Known rows, with every way that one mark hangs from another
{rubi vizu}: [ 1.47  1.34  0.09 -0.60 -1.69 -2.72  1.69 -0.21  3.21  0.12  0.86  1.82
  0.02  0.45 -0.15  3.36 -0.11 -0.92 -0.64 -0.01]
{kaso {legesi {mizabi bati}}}: [-0.22  0.60  0.89  1.87 -0.01  3.22  0.32  0.74 -0.18 -0.17 -0.34 -0.35
 -0.72  0.33  0.19  1.27  0.59  1.14  3.05 -1.19]
{rubi {vizu {legesi mizabi pobo}}}: [ 0.71  2.82 -0.23  2.07 -0.37 -2.66  0.50 -0.07  2.22 -1.31 -1.60 -0.07
  0.81 -1.05  0.13  2.16 -0.78 -0.25 -0.67  0.65]
{legesi dezu kaso pobo}: [-0.85 -2.98 -0.46 -1.89 -0.14 -5.91  0.00 -0.32  0.16  0.24  0.87 -0.41
 -0.90  0.30 -0.79  0.72  1.45 -0.84 -0.57  1.35]
{rubi {vizu {legesi pobo}}}: [ 2.13  2.34 -0.08  0.62 -0.25 -3.44  0.81 -0.08  2.86 -1.16 -1.20  0.93
  0.03 -0.76 -0.05  2.61 -0.47 -0.66 -0.97  0.84]
{bati {palosa vepuz}}: [-0.10  2.24  0.39 -3.78 -0.86  1.19 -4.01 -0.78  1.21  0.32  2.41  1.34
 -0.78  2.32  0.40 -1.49 -2.46  0.51  1.21 -0.08]
{legesi dezu kaso mizabi pobo vizu}: [-3.29 -2.79 -1.40  2.05 -0.63 -0.27 -1.35 -0.56 -2.40  0.33 -0.45 -2.86
  3.28 -0.68 -0.26 -1.61  0.19 -0.43 -0.98  0.46]
{legesi dezu vizu}: [ 3.06 -2.18 -0.99 -3.08 -0.71  0.71  1.99 -0.12  0.04  2.00  1.85  1.74
  0.07  0.84 -0.24 -0.15  0.33 -1.39 -0.98 -1.06]
{legesi dezu mizabi pobo vizu}: [-1.61 -0.08 -2.04  0.53 -1.76 -0.54 -0.82 -0.44 -1.68  0.81  0.13 -1.92
  2.73 -0.24 -0.04 -1.33  0.08 -0.28  1.18 -0.24]
{mizabi bati}: [-1.78  3.45 -0.27 -2.58 -0.69  2.56  0.14  0.21 -1.38  0.34  1.44  0.78
 -1.44  0.41  0.41 -0.07  1.19  1.17  0.98 -0.26]
{rubi {vizu {legesi mizabi}}}: [ 1.60  2.36  0.11  1.69  0.01 -1.27  1.61  0.02  2.57 -0.86 -1.11  0.76
  0.49 -0.83  0.22  2.21 -0.90 -0.28 -1.54  0.11]
{legesi kaso}: [-0.02 -1.78  1.29 -1.24 -0.12  0.82  0.14 -0.05  1.94 -0.04  1.26  0.83
 -0.46  0.64 -0.53  0.82  1.29 -0.44 -1.51  0.34]
{vepuz palosa}: [ 1.37  0.65  4.01 -2.78 -1.16  2.10 -0.41 -0.03  3.01  1.01  2.00  2.71
 -0.64  1.62  0.44  0.37 -1.79 -1.20  0.11 -0.38]
{kaso {legesi {mizabi bati} pobo vizu}}: [-1.00  0.86  0.00  3.04 -0.72  4.03 -1.79  0.49 -1.59 -0.46 -1.33 -1.64
  1.57 -0.15  0.26  0.18  0.28  0.82  3.70 -0.89]
{vepuz palosa pobo}: [ 1.23  0.18  5.08 -2.55 -1.98  0.28  0.23  0.23  2.29  0.46  1.54  6.55
  0.03  1.46  0.87  0.43 -3.16 -1.17 -0.86 -0.40]
{kaso {legesi dezu vizu}}: [ 4.39 -3.53  0.46 -0.50  0.24  1.19  1.92  0.59  0.92  1.26  0.37  1.61
 -1.01  0.93 -0.39  1.70  0.36 -1.05  1.41 -1.59]
{vizu {legesi kaso mizabi}}: [ 0.65  0.42  1.04  1.65  1.96  2.72  0.20  0.30  1.25 -1.27 -1.47 -0.41
 -0.12 -1.01  0.08 -0.86  0.12  0.44 -2.16  0.39]
{palosa {vepuz pobo}}: [-0.10  0.91  1.53 -3.03 -1.23  0.08 -0.04 -1.09 -0.35  0.36  2.61  4.29
 -3.03  1.47 -0.31  0.05 -0.93 -0.14  0.09  0.21]
{kaso {legesi dezu pobo vizu}}: [ 3.07 -2.72 -0.03  0.00 -0.35 -0.86  0.30  0.42  0.48  0.59 -0.24  0.52
 -0.43  0.64 -0.46  1.53  0.57 -0.98  2.65 -0.80]
{legesi dezu}: [ 2.42 -1.43 -0.49 -4.11 -0.50 -3.42  2.70 -0.01  1.47  1.57  2.35  2.09
 -2.34  1.26 -0.48  1.24  1.09 -0.88 -0.20 -0.43]
{legesi dezu mizabi pobo}: [-2.17  0.66 -1.52 -0.42 -1.50 -4.66 -0.03 -0.32 -0.39  0.28  0.65 -1.54
  0.19  0.24 -0.21  0.02  0.78  0.21  1.99  0.46]
{kaso {legesi mizabi pobo vizu}}: [ 0.45 -0.54  0.46  2.95 -0.92  2.97 -1.60  0.40  0.48 -0.48 -1.16 -1.21
  1.72  0.29 -0.05  0.70  0.27  0.05  3.55 -0.88]

Rows
[-2.18  2.51  0.15  2.26  1.63  1.68 -1.67  0.22 -1.17 -1.95 -2.21 -1.98
  0.30 -1.55  0.31 -1.53  0.30  1.27 -0.81  1.10]  {vizu {legesi kaso {mizabi bati} pobo}}
[ 1.16  1.36 -0.65  0.23  1.12 -2.15  0.44  0.17  0.45 -0.77 -1.35 -0.60
 -0.83 -0.82  0.03 -0.63  0.15  0.20 -0.07  0.60]  {vizu {legesi dezu mizabi pobo}}
[ 3.29 -1.84  0.62 -1.32  2.61 -1.06  2.08  0.27  1.31 -0.18 -0.50  1.32
 -2.21 -0.45 -0.32 -0.08  0.39 -0.60 -3.11  0.47]  {vizu {legesi dezu kaso}}
[-3.97  1.71 -2.76  0.71 -1.28  0.86 -1.23 -0.33 -4.47  0.72 -0.07 -2.62
  2.44 -0.68  0.42 -2.16  0.12  0.75  1.36 -0.20]  {legesi dezu {mizabi bati} pobo vizu}
[ 2.70 -2.28  0.36 -0.71 -0.04 -3.76  0.93  0.53  1.38  0.27  0.08  0.78
 -2.22  0.88 -0.62  2.45  1.15 -0.62  3.19 -0.29]  {kaso {legesi dezu pobo}}
[-0.34 -3.69 -1.01 -0.88 -0.41 -1.90 -0.84 -0.46 -1.16  0.67  0.31 -0.75
  1.46 -0.02 -0.61 -0.69  0.74 -1.32 -1.41  0.65]  {legesi dezu kaso pobo vizu}
[ 0.00 -0.34 -0.20  1.24  1.92 -1.96  0.09  0.09  0.03 -1.12 -1.68 -1.30
 -0.42 -1.25 -0.15 -0.88  0.21  0.18 -1.64  1.06]  {vizu {legesi dezu kaso mizabi pobo}}
[ 1.25 -1.12  0.36  0.78  2.45 -0.02  1.64  0.27  0.47 -0.44 -1.06 -0.17
 -0.99 -1.02 -0.03 -0.74  0.01  0.10 -2.79  0.28]  {vizu {legesi dezu kaso mizabi}}
[ 1.31 -0.04 -0.12  1.82  0.94 -2.94  2.30 -0.07  1.67 -0.53 -1.11  0.47
  0.11 -1.07  0.01  2.11 -0.92 -0.61 -3.05  0.40]  {rubi {vizu {legesi dezu kaso mizabi}}}
[ 2.00 -1.11  0.14 -0.87  2.16 -3.14  0.51  0.16  0.81 -0.87 -1.15  0.18
 -1.65 -0.80 -0.39 -0.20  0.62 -0.51 -1.88  1.22]  {vizu {legesi dezu kaso pobo}}
[-2.08  0.74 -2.01  0.07 -0.59  3.84  0.95 -0.15 -3.84  1.58  0.86 -1.08
  1.66 -0.32  0.63 -1.93 -0.23  0.66 -0.35 -1.29]  {legesi dezu {mizabi bati} vizu}
[-0.63  4.08  0.03  0.25  1.65  3.84 -1.44  0.05 -0.91 -1.01 -0.89 -0.36
 -0.85 -0.51  0.78 -2.03 -1.34  1.58 -0.41  0.02]  {vizu {legesi {mizabi {bati {palosa vepuz}}}}}
[-3.84 -1.94 -0.85  1.08 -0.38 -4.27 -0.57 -0.45 -1.09 -0.11  0.04 -2.52
  0.86 -0.31 -0.43 -0.32  0.92  0.11 -0.22  1.09]  {legesi dezu kaso mizabi pobo}
[ 0.43  3.01  0.13  1.05  0.68  0.56 -0.98  0.24  1.24 -1.59 -1.69 -0.92
  0.09 -0.86  0.13 -0.72  0.30  0.63  0.50  0.68]  {vizu {legesi mizabi pobo}}
[ 2.44 -2.80  0.17  1.52  0.09  2.26  1.51  0.47  0.05  1.03 -0.13  0.13
  0.26  0.47 -0.11  1.01 -0.06 -0.40  1.74 -1.72]  {kaso {legesi dezu mizabi vizu}}
[ 1.52 -4.82 -0.32 -1.53  0.32  0.99  1.40 -0.20 -0.58  1.58  1.27  0.78
  0.65  0.31 -0.50 -0.47  0.38 -1.44 -3.14 -0.40]  {legesi dezu kaso vizu}
[-6.14 -0.15 -1.51  1.23  0.03 -2.94 -0.96 -0.32 -3.82 -0.17 -0.13 -3.18
  0.57 -0.83  0.03 -1.06  0.87  1.21  0.00  1.12]  {legesi dezu kaso {mizabi bati} pobo}
[ 2.43  0.69 -0.14 -0.31  1.72 -0.18  2.06  0.32  0.95 -0.10 -0.69  0.47
 -1.38 -0.60  0.07 -0.51 -0.07  0.14 -1.25 -0.21]  {vizu {legesi dezu mizabi}}
[-0.59  1.19  0.58  2.15  1.36  0.68 -1.39  0.15  0.72 -1.91 -2.09 -1.50
  0.50 -1.22 -0.01 -0.92  0.29  0.57 -0.94  1.09]  {vizu {legesi kaso mizabi pobo}}
[-2.87  4.51 -0.46 -3.29 -0.35  3.08 -3.13 -0.32 -2.26  0.24  1.89  0.47
 -1.15  1.26  0.88 -1.84 -1.32  1.79  1.28 -0.11]  {mizabi {bati {palosa vepuz}}}
[ 0.14  0.02  0.80  2.27 -0.84  0.11 -0.96  0.52  1.35 -0.72 -0.79 -0.94
 -0.09  0.49 -0.25  1.69  0.82  0.41  4.05 -0.44]  {kaso {legesi mizabi pobo}}
[-2.97  4.36 -0.12 -3.15 -0.58  2.40 -2.96 -0.28 -2.55  0.07  1.72  1.88
 -1.02  1.26  1.02 -1.81 -1.79  1.78  1.08 -0.14]  {mizabi {bati {palosa {vepuz pobo}}}}
[ 0.78 -1.57  0.08  1.42 -0.27 -2.57  0.52  0.46  0.55  0.05 -0.47 -0.70
 -0.93  0.40 -0.35  1.84  0.74  0.02  3.45 -0.49]  {kaso {legesi dezu mizabi pobo}}
[-1.36 -3.75 -0.74  1.36  0.07  2.59  0.83 -0.32 -1.72  1.30  0.51 -1.36
  2.49 -0.39 -0.07 -1.52 -0.17 -0.53 -2.67 -0.69]  {legesi dezu kaso mizabi vizu}
[-4.52  0.35 -0.34  2.79 -0.29  7.94 -1.67 -0.15 -3.33  0.03 -0.24 -2.32
  3.60 -0.92  0.58 -2.37 -0.04  1.10 -1.64 -0.52]  {legesi kaso {mizabi bati} vizu}
